Each row comes from the steps of one walk. Every step used is in the known rows, and no mark comes twice. Write the walk behind each row, first mark first.
Known rows
m > x > r > u > b: [ -9.5 -12.0  57.3  -8.9  43.2  26.2  -2.1  11.4   0.5   7.4 -11.3   0.3
 -14.1  17.4   2.3 -19.7 -20.7  -8.6  -9.0 -32.1   9.8]
r > u > m > x: [-19.8  -1.7  72.2  -8.1  49.6  14.3   1.0  10.2  -3.1 -13.5 -19.8 -14.7
  -0.3   9.4   8.1 -15.5   0.5  -6.2 -15.7 -34.9   7.0]
m > u: [-14.0  -6.0  58.3  -7.8  23.8  -3.9  13.5  19.0 -13.6  -7.2 -10.7 -22.1
  12.0   1.8  15.5 -19.4 -20.6 -11.5 -11.3 -22.6   3.6]
m > x: [-18.3   7.3  56.4  -7.2  31.1   7.3  17.3   5.0  -7.2 -17.7 -17.1 -13.2
   7.3   7.4  13.3 -18.2  -7.7 -11.6 -12.1 -27.8   5.2]
t > u > g > x: [-20.7   8.6  83.5  -2.3  -3.8   6.6   1.7  -4.5   4.5  -5.9 -20.9   5.9
   2.8   3.4   6.5  -8.1  -9.2 -12.1 -40.5 -25.7   4.9]
g > x > b: [ -8.6  36.3  76.6  -2.5   3.4   3.9  -1.5 -12.4   0.2  12.8 -12.4   9.4
 -11.4   7.6   5.3  -3.7  -4.5  -4.5 -30.8 -21.7   8.3]
g > u > t: [-16.1  -5.0  59.2  -4.2  11.5   0.5  14.8  17.3  -1.8   3.7 -15.3  -3.8
   6.2   1.3   4.0 -10.5  20.7 -20.8  -0.9 -33.2   9.3]
r > u > m > x > b: [-11.2  19.0  86.5  -4.5  33.7  11.6  -6.6  -2.6  -2.8  12.2 -16.9  -6.1
 -18.7   5.3   8.4  -8.6  10.7  -2.0 -20.9 -30.8   8.9]
x > r > u: [ -9.1 -23.8  41.7  -6.0  23.7  12.2   5.4  16.7   6.6  -0.3 -11.8   0.3
   8.5   7.4   7.2 -19.8 -28.8  -7.9 -14.3 -15.1  15.9]
t > u > m > x: [-18.1   2.9  69.0  -6.4  39.1  11.0   4.6   2.7  -4.1  -4.6 -28.2 -14.5
   6.7   2.0   9.3 -14.9 -10.2 -10.2 -20.7 -35.7   2.8]
t > u: [ -8.4 -14.1  41.3  -4.5   2.3   7.0  12.1  -3.7  -1.2  11.3 -27.9  -9.7
  10.2   0.7  11.5 -14.8 -22.9 -11.0 -20.0 -15.2   0.8]
r > u > m: [-15.8  -8.5  48.8  -9.7  44.2  19.4  -8.0  16.2   4.8   4.4 -17.5  -4.9
  -7.0  10.4  -1.0  -9.0   7.9   0.2 -13.6 -27.4  13.3]
r > u: [-12.1 -24.5  48.9  -7.9  24.6  13.6   4.9  11.2   0.9  -7.0 -10.5 -10.8
  -3.8  16.1   8.9 -16.6  -1.5  -2.8  -9.5 -13.0   9.4]
g > u > r: [ -6.5  -2.2  23.4  -2.0  11.2  -3.9   9.1   4.2   2.0   8.0 -25.3 -13.7
  21.3  -6.8   4.9  -2.6   8.9 -13.0 -13.9 -36.3  12.6]
m > x > g: [-20.4   6.7  58.6  -9.3   4.5  10.4  25.2  26.1   1.2  -5.7 -22.6 -25.5
 -10.4  -1.8  13.2 -12.3  -2.6 -11.2 -30.2 -27.9  12.2]
g > x > r > u: [-10.3 -15.0  57.0  -4.5  18.2   9.3   2.0  10.6   7.8  -5.0 -11.9   5.1
  12.3  10.0   5.7 -18.0 -37.7  -9.1 -24.7 -17.3  13.8]
x > t > u: [-10.7 -20.0  49.3  -0.1  -0.2   8.8  12.5  -2.3   0.2  14.3 -27.6 -10.5
  -2.9 -12.1   9.5 -12.8  -4.2 -11.1 -18.2 -19.7  -0.5]
g > x > r > u > t: [-14.5 -23.6  66.8  -4.1  19.6  12.5   6.1  20.6   7.7 -10.6 -10.3   3.5
  12.1   0.9   4.4 -14.5  -0.7 -18.1  -5.3 -29.1  14.8]
r > u > b: [ -9.9 -13.5  52.4 -10.5  39.2  28.1  -3.0   8.8  -1.5   8.1  -9.4  -3.7
 -24.1  23.5   1.3 -15.6  -0.1  -3.5  -4.3 -27.1   7.0]
g > x > m: [-15.6  22.1  57.0 -12.0 -10.1   2.0  -1.4   9.0   7.2  15.7 -16.0   2.6
  -8.8  -1.1   0.2  -1.8 -15.6  -6.7 -35.3 -24.5  10.2]
g > x: [-16.2  22.2  58.1  -5.4   6.6   3.3   8.5  -3.8   1.3 -12.8 -13.5   7.1
  10.7  12.4   3.8  -8.9 -21.5 -10.2 -29.6 -21.6   6.1]
u > m > x: [-20.6  12.2  61.2  -8.6  46.6  12.1   6.0   9.0  -3.8 -11.0 -21.2 -10.9
   3.1   5.2   7.1 -13.7  -0.8  -8.4 -15.4 -37.0   7.6]

Which walk is each row?
[-11.3 -22.1  56.0  -5.6  30.2  11.2   6.3  14.7   3.6  -7.6 -13.6  -4.8
  10.7   7.6  10.3 -22.5 -30.5  -9.9 -16.1 -20.3  13.3] -> m > x > r > u
[-23.3  17.8  76.3  -4.4   4.1   7.9   3.4   1.8   4.6 -12.0 -13.9   9.2
  -0.3   6.5   4.1  -6.9   0.8 -10.4 -34.8 -26.9   9.7] -> u > g > x
[ -7.5 -14.5  31.9  -3.9  23.0  -1.2   9.0  13.1  -3.7  -8.1 -19.3 -25.8
  27.0 -12.9  12.3  -7.8  -1.4 -11.7  -9.0 -35.8  10.9] -> m > u > r
[-13.9  -7.9  43.8  -8.7  43.5  18.3  -7.8  20.3   8.9   8.7 -18.4   2.5
   1.7   4.2  -2.2 -11.2 -10.7  -3.2 -17.2 -29.2  17.9] -> x > r > u > m
[-10.5  -9.2  63.1  -4.6  26.3  23.8   3.0  -2.1  -3.9  17.5 -22.5  -7.2
 -22.1   3.7   3.8 -15.2  -3.1 -11.1 -11.6 -35.5  -1.8] -> m > x > t > u > b
[-11.8  29.0  78.5  -4.7  30.8  10.2  -2.9  -3.3  -3.6  14.2 -17.9  -3.4
 -16.7   2.4   7.6  -7.3  10.4  -3.2 -20.8 -32.5   9.4] -> u > m > x > b
[ -3.6 -20.2  20.4  -1.4   7.6   6.3   7.9  -3.0   5.0   5.2 -31.3 -17.2
  26.4 -13.5   9.5  -4.6  -3.4 -11.4 -15.1 -30.8   9.0] -> t > u > r
[-13.5  -1.6  43.7  -7.5  28.8  14.7  -2.7   6.0   3.4  16.6 -29.4  -4.7
   3.0  -0.4   0.9  -7.8  -7.1  -5.4 -21.1 -29.1   7.3] -> t > u > m
[-11.4   1.7  62.8 -13.3  29.1  14.1  -3.2  18.6  -8.3  20.2 -10.6 -12.6
 -21.6   7.6   3.6 -13.7 -13.5  -8.5 -11.8 -35.5   4.3] -> x > m > u > b
[-20.2 -15.1  62.7  -4.1   3.9  14.1   5.7   8.6   3.8   8.3 -24.3  -5.0
  -7.9  -5.2  10.7 -11.6  14.6 -10.2 -24.2 -23.8   9.1] -> t > u > g
[-21.4   0.0  69.4  -9.9  17.0  15.5  14.0  29.2   4.0  -2.8 -24.7 -26.2
 -15.6  -0.6   9.3 -10.8   3.4  -7.3 -33.0 -32.2  13.5] -> r > u > m > x > g
[-24.3  -7.2  78.9  -9.3   9.3   5.0   0.8  28.7  -1.5   8.1 -13.5 -14.1
 -15.5 -10.8  11.3 -10.6  16.7  -9.4 -23.6 -30.5  12.2] -> x > m > u > g
[ -8.8 -10.1  53.0  -5.2  22.0  24.3   2.1  -0.6  -1.8  22.9 -21.3  -3.5
 -23.2   3.8   1.6 -13.1  -1.8  -9.5 -10.4 -31.8   0.1] -> x > t > u > b
[-22.6   3.7  87.5  -4.0   7.3  10.2  -1.9   2.5   5.6 -14.5 -12.5   5.6
  -4.0  10.8   5.3  -9.0   1.4  -8.3 -35.4 -24.8   9.2] -> r > u > g > x
[-16.3  17.0  47.1  -8.0  32.5   4.4  -2.0  13.0   0.0  19.2 -23.6  -1.4
  -2.2   6.3  -3.5  -5.8   4.6  -7.0 -19.9 -34.4  11.0] -> g > u > m
[-22.8 -22.4  68.4  -6.6  19.3  18.9   0.9  19.0   5.2  -4.3 -12.2  -5.5
 -17.5   5.5   8.8 -12.8  29.7  -4.8 -16.3 -21.9  15.0] -> r > u > g
[-17.9  -4.8  64.9  -5.1   0.2   1.7  18.7  27.2   1.5   7.5 -18.5 -11.4
  -2.3  -3.2   4.9  -8.4  22.5 -21.3 -10.7 -34.3  11.8] -> x > g > u > t
[-17.1 -15.1  72.0  -9.1  13.4   1.9   8.4  31.0  -4.1   0.4 -10.7 -16.2
   3.0 -10.5   9.0 -11.6  10.7 -18.3  -2.0 -34.6   9.0] -> x > m > u > t
[-22.0   9.8  62.5 -10.2  14.2  14.0  17.5  28.8   3.3  -1.2 -25.8 -23.5
 -13.6  -3.7   8.7  -9.4   1.9  -9.0 -32.6 -34.1  13.8] -> u > m > x > g
[-23.0  -4.6  81.1   0.7   7.2  12.4   3.7   7.0   5.7  -6.1 -12.6   2.9
 -20.9  -8.5   2.9  -7.3  26.8  -8.5 -24.5 -28.9   7.8] -> r > u > g > x > t
